In the rows, zero is written as 128.
Known rows, with every step that occurs
zezat/mubu/tinek: [ 76 181 110 144 135 140 168 171  84 136 125 151 112 173  89 118 105  82
 142 122 161 112 134]
lova/zezat: [178  71 118 138 171  93 107 170  82 135 100 102 164 129 147  99 140 123
  88 108 117 139 145]
tinek/mubu/zezat/lova/ditu: [107 104 159 106  91 138 110 121 143 127 180 108 151 153 115 146 116 173
 127 189 176 167 145]
ditu/lova/zezat/mubu/tinek: [119 126 132 143 177  99  98 164  48 131 122 151 143 172 118 135 133 119
  98  85 103 121 123]
ditu/lova: [116 122 153 128 152  89  70 141 104 124  99 158 129 123 128 156 138 124
 103 110  93 122 107]
dabo/ditu/lova/tinek/mubu/zezat/vorekob: [155 175 139 181 151 168  78 163 199 159 115 117  77 141 164 103 144 126
 176 121  86 102 164]
zezat/dabo/ditu/lova/tinek: [150 184  84 153 101 138 110 129 171 122 119 149  70 130 129 119 128  90
 155  94  52  98 107]
naran/lova/ditu: [118 106 126 149 119 133 172  59 173 101 102 140 133  85 167 102 115 132
 134 138 207 127 119]
ditu/lova/tinek/mubu/zezat/dabo: [140 130 138 116 139 129  76 116  94 124 173 148 114 134 147 171 134 166
 128 136  80 133  97]
dabo/ditu/lova/tinek: [166 169 140 184 163 143  74 168 198 154  92 140  90 139 170 103 140 113
 177 100  80  85 158]
zezat/lova: [ 76 128 154 159 119 149 149  94 133  94  96 105 175 155  70 117 140 120
 125 138 162 127 103]
tinek/mubu: [132  87 128 105 122 129  78 144 148 145 150 124 140 100 140 153 119 139
 119 195 127 132 131]
naran/vorekob/zezat: [140 115 119  98 158 136 184 105 123 121 122  95 144  70 135 167  95 130
 128 135 157 138 103]
tinek/mubu/zezat/dabo/ditu: [132 118 124  90  72 129 102 144 154 145 167 127 112 120 133 133 115 149
 131 162 136 153 154]
dabo/zezat: [158 111 122  81 110  56 163  90 110 117 115 178 140  88 116 161 119 148
 128 110  97 122 110]
ditu/lova/zezat/dabo: [144 109 116 130 152  82  81 138  66 117 118 146 135 139 126 142 142 123
  83  83  66 130  97]
vorekob/zezat: [112  79 139  48 105 107 158  89 129 126 123 140 151  75 142 151 147 132
  90 152 169 135 125]
naran/vorekob: [155 137 112 154 177 135 152 149 121 123 102  85 131  94 128 147  83 115
 146 122 128 133 105]
zezat/mubu: [ 66 156 136 149 131 137 155 159 108 120 137 122 128 147  80 121 128  85
 124 149 125 138 105]
vorekob/zezat/mubu/tinek: [ 72 125 124  58 105 131 197 102  98 131 146 154 136 119 110 146 130 111
 109 143 192 120 131]
dabo/ditu: [158 154 129 172 133 133  98 181 221 159  66 128  96 123 154  82 132  88
 167 111 115  92 178]

Rows
[125 134 129  88  63  89 149 134  96 118 128 134 106 132 108 120 122 138
 104 100 147 173 135] | mubu/zezat/dabo
[149 170 125 183 166 128  93 193 162 161  87 146 102 171 146  88 129  94
 158  71 103  84 183] | dabo/ditu/lova/zezat/mubu/tinek
[159 100  95 170 182 138 119 164  89 139  92  68 134 123 131  88 154 102
  87 123  97 141 128] | lova/zezat/vorekob
[118 158 106  92 111  82 203 105  78 121 138 192 125 132  86 158 100 125
 145  99 121 109 115] | dabo/zezat/mubu/tinek
[151 175  82 145  99 146 101 126 175 127 139 150  72 127 133 130 124  99
 155 114  53  99 107] | zezat/dabo/ditu/lova/tinek/mubu
[136 154 127 110  63 103 145 149 141 132 116 134  89 138 121  99 124 127
 131  87 141 156 161] | mubu/zezat/dabo/ditu
[139 180  85 147  92 122 108 135 172 122 104 155  72 126 117 120 127  79
 143  88  60  99 111] | zezat/dabo/ditu/lova
[ 65 112 142  61 100 128 188  92 114 118 151 135 148 101 105 149 144 114
  96 162 168 142 110] | vorekob/zezat/mubu
[ 90  87 149  72 103 169 175  34 135 104 167 115 178 106 118 156 155 161
 115 181 184 131 104] | vorekob/zezat/lova/tinek/mubu
[158 157 124 193 168 139  75 182 185 156  73 115  98 140 151  86 149  93
 147  88  75  95 165] | dabo/ditu/lova/zezat/vorekob
[136 118 102 149 171 118 148 184  52 140 123 119 152 176 118  96 122 101
 106 100 144 127 151] | lova/zezat/mubu/tinek
[117 108 136 103 105 147 101 144 132 149 157  96 117 110 126 138 128 154
 116 188 147 165 145] | tinek/mubu/zezat/vorekob
[173 136 119 128 122 170 110 132 148 144 184 112 105 125 170 131 124 166
 167 164 110 132 138] | lova/tinek/mubu/zezat/dabo/ditu
[100  95 163  98  89 138 111 118 130 128 165 109 162 138 108 141 123 174
 122 180 178 163 145] | tinek/mubu/zezat/lova
[108 101 101  36  68 111 174  65 124 109 140 150 127  74 121 158 140 115
  85 140 141 134  95] | vorekob/zezat/dabo
[171 107 124 132 159 167  93 129 133 139 175 110 129 112 173 147 131 160
 152 191 105 123 115] | lova/tinek/mubu
[106 129 179 129 101 138 162 105 100 107 134  99 154 168 104 110 139 176
 131 120 188 168 140] | mubu/zezat/lova/tinek
[121  92 130 144 124 189 177  39 143 110 131 113 137  59 173 102 131 172
 146 154 203 133 118] | naran/lova/tinek/mubu/zezat/vorekob
[ 89 151 144 173 123 152 147  95 161  92 126 101 155 186  81 125 130 118
 136 159 160 134 101] | zezat/lova/ditu
[162 161 150 164 144 146  70 166 195 160 120 136  93 144 172 110 135 138
 175 112  97 101 173] | dabo/ditu/lova/tinek/mubu/zezat
[129 104 120 152 166 114 139 175  66 128 130  99 163 158 110  99 138 105
  93 117 116 147 130] | lova/zezat/mubu
[117 132 123 119 151 160 201  76 137 101 141  78 156 109 112 164  94 135
 139 146 173 141  91] | naran/vorekob/zezat/lova/ditu
[129 121 132  93  78 123  88 139 146 143 170 138 111 125 131 146 116 155
 127 152 124 150 148] | tinek/mubu/zezat/dabo/ditu/lova
[166 142 136 179 165 117  70 184 180 154  75 134 112 146 160  91 140 105
 145  79  85  94 175] | dabo/ditu/lova/zezat
[110  88 115 152 142 139 203  78  91 106  96 138 168 101 144  75 121 126
 114  91 221 120 139] | naran/lova/zezat/mubu/tinek
[113 117 145 146 174  96  91 158  60 122 126 137 151 159 114 137 143 121
  90  99  85 136 108] | ditu/lova/zezat/mubu
[127 137 129 113 101  89 186  50 133  90 140 158 152 142  81 161 119 152
 142 123 119 125  93] | dabo/zezat/lova/ditu
[141 121 157 120 154 125  67 127  96 133 165 143 125 134 156 168 136 174
 130 140  95 134 113] | ditu/lova/tinek/mubu/zezat
